Each row was made from one walk, in order. Every step used is in the known rows, and no mark comes twice. Write each row's walk.
Known rows
W/E/A/H/F: [ 2.69 -1.35 -0.40 -0.03 -2.48 -1.70 -1.26  3.06 -0.03  1.40  3.21  4.49
 -5.82  1.92  5.70 -1.63 -0.57 -1.58 -0.09 -1.10 -0.07  6.98]
N/D: [ 0.16  1.02  0.18 -0.87  0.41  0.47 -0.63  0.86 -1.90 -0.43  1.41  0.34
  2.56  1.59 -3.16  1.63 -3.10 -3.60  1.97  1.08  3.04  0.46]
A/H: [ 0.49  0.24  0.20 -2.20 -2.65 -1.74 -1.85 -0.39  1.82  3.53  3.32 -1.43
  0.25  3.75  2.10  1.34 -1.95 -3.76  1.18  0.71 -4.27 -1.98]
N/D/A/H: [ 2.68 -1.89  5.55  1.64 -0.61 -1.63 -2.86  0.14 -2.00  2.12  0.88  2.34
 -3.32  3.63  0.17  3.75 -4.32 -2.75  7.61  0.08 -1.81 -2.67]
W/A: [-1.17 -0.35 -1.82 -3.68 -0.41 -0.14  0.41  1.80 -0.56  2.47 -0.25  0.03
  2.56  0.96 -1.73  1.76  0.72  0.76  2.19  0.00  0.12  2.66]
W/E/N/A: [ 4.94  0.41 -4.78 -3.42  1.26  1.47 -0.68  3.01  5.74  0.39 -0.41 -2.15
 -0.23 -1.70  1.63 -1.11  0.49  0.28 -4.55  0.50  0.56  0.71]
E/A: [-1.46  0.78 -2.52 -0.25 -2.10 -0.46 -2.56  5.56 -0.94 -2.74 -0.27  0.74
 -0.19  1.03 -2.83 -1.70 -0.34  0.02 -3.18 -0.87  1.06  2.23]
N/A/W: [-0.03  0.84 -1.41 -0.18  0.74  0.30  1.03  1.57  3.04 -3.43  1.36  0.20
  0.56  0.36 -2.43  3.16 -0.47 -0.51 -4.19  0.78  0.54 -3.33]
A/W/E/N: [-0.32  1.07 -3.25  0.93  1.90 -0.34  1.46 -2.48  3.60 -0.99 -4.04 -1.47
  4.63 -0.71  0.43 -3.66  2.48 -1.83 -5.39 -0.78  0.90 -0.97]
H/F: [-0.89  0.44  1.66 -1.05 -3.70 -1.68  1.41  3.30 -1.16  0.49  4.62  0.85
  1.18  0.19  2.05 -0.29  0.77  0.62 -0.22  1.06  1.82  1.92]
E/A/D/F: [-0.14  1.41  0.13  0.89  0.14  0.36 -0.08  0.90 -2.75 -2.85 -1.15 -2.72
 -2.08 -1.23 -2.37 -2.38  4.58  1.99 -1.04 -3.84 -3.09  2.49]
W/E: [-0.19  2.49 -2.81 -2.14 -0.17  1.63  1.58  1.60  1.93  2.92  1.43  0.59
  2.81  1.26  4.41 -2.48 -0.16 -1.41 -1.36 -1.16  0.86  3.26]
N/A/W/E: [ 1.62  1.52 -3.09 -0.47  2.45  2.15  2.64  0.39  4.40 -1.70  0.58  2.16
 -0.12 -0.23  1.66  1.04 -0.25 -0.64 -4.66 -0.62  1.93  0.29]
E/A/H: [ 0.55 -0.85 -1.42 -0.64 -2.86 -2.03 -4.23  2.84  0.06 -0.22  1.02  0.53
 -3.19  3.49 -0.97  0.20 -1.74 -2.73 -0.84 -0.53 -3.29  0.76]
W/A/E/N/D: [ 1.81 -2.50  0.44 -3.11  1.57 -0.84 -0.96 -3.70 -0.27  1.56 -4.06 -1.07
  0.15 -1.55 -4.56  0.50 -1.98 -1.30  1.69  3.92 -0.41  2.35]
A/W/E: [-1.93  2.29 -2.06  0.75  1.48  1.08  3.12 -1.87  2.33 -0.01 -0.79  1.88
  4.02  0.84  2.26 -1.94  0.76 -1.90 -3.26 -1.37  1.84  0.98]
N/D/F: [-2.19  0.39  0.12 -0.28  1.80  2.04  2.05 -1.74 -4.09 -1.86  3.01  0.12
  3.93  0.50 -0.93  1.94  0.55 -0.66  3.67 -0.61  0.58 -1.51]
A/H/F: [ 1.20 -1.08  2.80 -1.18 -4.18 -3.35 -0.48  0.75  0.45  3.32  5.60  0.61
 -1.68  2.57  4.01  1.50 -0.68 -2.21  2.41  1.34 -2.51  0.46]
E/A/N/D/F: [-3.73 -1.65  0.90  3.74  0.98  1.07 -1.27 -1.52 -5.02 -3.15  0.13  0.67
 -3.36 -2.21 -0.65  1.15  0.09  3.58  1.20 -2.42  2.69 -1.14]
D/A/W/E: [-1.22  1.30  1.69  3.66  1.14  0.81  2.65 -0.20  0.57 -0.09 -2.66  4.35
  0.84  0.83  4.00 -1.59  1.13  1.59  0.11 -2.67  1.16 -0.56]
A/F: [-2.33  0.48 -0.90 -2.10 -2.27  1.05  2.01 -1.41 -0.28  2.86  4.48 -0.76
  0.79  0.34  2.82 -0.39  2.19  1.69  1.75  2.02 -4.37  0.96]

Which walk is each row?
[-2.76 -0.19  4.87  3.43 -3.17 -1.23 -1.23  1.17 -0.77  3.48 -0.63 -0.08
 -2.91 -1.00  4.76  0.28 -0.45  5.43  1.86 -1.17  0.14 -4.61]
D/A/N
[-1.20  0.18  5.07  4.88  1.62 -0.59  0.60 -0.64 -2.70 -3.49 -2.41  3.71
  0.68  1.23 -3.67  2.80 -1.91 -0.73  3.55 -0.71  3.33 -3.42]
N/D/A/W
[-3.26  0.50 -2.00  2.77 -0.53 -1.15 -0.97  2.22 -0.69 -5.80 -2.25  1.86
  0.73  0.85 -4.52 -0.91  0.62 -0.48 -4.93 -1.06  1.78  0.17]
E/A/W
[-3.28 -0.22 -0.25  2.23 -2.91 -1.14 -3.25  2.46 -0.64  0.10 -1.19 -0.58
 -3.73 -1.38  0.54 -1.24 -0.41  2.82 -3.31 -1.06  2.20 -0.36]
E/A/N
[-0.22  0.30 -0.66 -2.21 -2.73 -1.22 -0.74 -1.75  2.91  2.02 -1.45 -3.28
  1.74 -1.08  0.19 -3.62 -0.46 -0.39 -4.50  3.72 -3.61 -1.93]
A/E/N
[-1.83 -0.54 -0.26 -4.38 -1.53  0.25  1.43 -1.59  0.44  3.98 -0.38  1.01
  0.42 -0.18  0.47  0.13 -0.70  1.21  0.61  2.50 -3.14  3.48]
W/A/E
[-2.14 -1.07 -0.70  3.48  2.94  2.93  0.40 -2.45 -3.73 -0.88 -0.44  2.56
 -3.66 -2.78  3.33 -1.09  0.69  3.20  0.95 -3.51  3.92  2.47]
W/E/A/N/D/F
[ 4.08 -0.67  1.64  1.90  2.23  0.59 -1.10  1.19 -0.31  0.37 -4.03  1.18
 -0.36 -0.31  0.59 -1.81 -1.15 -0.18  3.31 -1.08  2.80  0.61]
W/E/N/D/A
[-4.03 -0.60  2.57  2.25  1.13  1.43  1.28 -4.92 -3.63  0.69  2.37 -1.21
  0.44 -1.98  1.95  2.01  0.22  2.50  3.23 -0.98  1.72 -4.22]
A/N/D/F
[-0.35 -1.00 -0.97  0.07  2.34  0.71  0.55 -2.47 -2.37 -2.89 -0.27 -3.20
  4.67 -0.99 -2.89  0.36  1.99 -0.60  1.59 -0.08 -0.22 -3.48]
E/N/D/F
[-0.53 -1.01  0.95 -0.74  1.59  1.00  1.15 -5.76 -1.42 -0.95 -0.31 -1.73
  2.18 -2.03 -0.62 -1.20  0.22 -0.02  0.45  2.45 -3.23 -2.75]
A/E/N/D/F
[ 3.31 -0.38 -2.99 -2.63 -0.58 -0.47 -1.99  3.93  4.16 -1.48  0.10 -4.32
  0.29 -1.06 -2.77  0.92 -0.13  0.43 -3.98  1.88 -0.94 -3.23]
E/N/A
[ 1.07  0.18 -1.68  1.92  4.22  0.08  0.82 -3.73  1.55 -2.39 -4.43 -0.35
  3.66 -0.75 -2.70 -1.43 -0.43 -4.24 -1.96 -0.11  4.59 -0.16]
A/W/E/N/D
[ 5.00  2.22  0.86 -2.52 -0.61 -0.07 -0.79  2.86  2.98  1.11  0.85 -4.25
 -3.29 -0.83 -2.52  1.52 -0.20 -0.81 -1.88  0.22 -1.69  0.88]
N/A/D
[ 1.58 -2.62  3.18  2.21  0.05 -0.10 -0.43 -1.72 -2.67  0.24 -1.08 -0.35
 -2.36 -1.47 -0.81  0.69  1.16  2.85  6.49  2.09 -2.57 -1.58]
E/N/D/A/F
[ 6.60  0.95 -0.27 -2.36  0.02 -1.26 -2.27  2.22  4.70  0.29 -2.23 -7.66
 -2.79 -2.43 -4.50 -0.18  1.24 -0.85 -3.77  0.82 -2.68 -1.05]
E/N/A/D
[-2.13 -1.67 -1.99 -3.98 -0.37  0.99  2.49 -1.99 -1.22  4.03  2.22  0.29
  0.20 -0.14  0.98  1.87  3.35  3.52  4.69  1.76 -4.20  4.26]
W/A/F
[ 0.29  0.74  3.36  4.68  3.40  1.21  2.05 -1.53 -1.35 -1.69 -2.82  5.76
  0.17  0.75  0.91  0.58 -1.54 -0.85  3.20 -1.98  4.42  0.37]
N/D/A/W/E
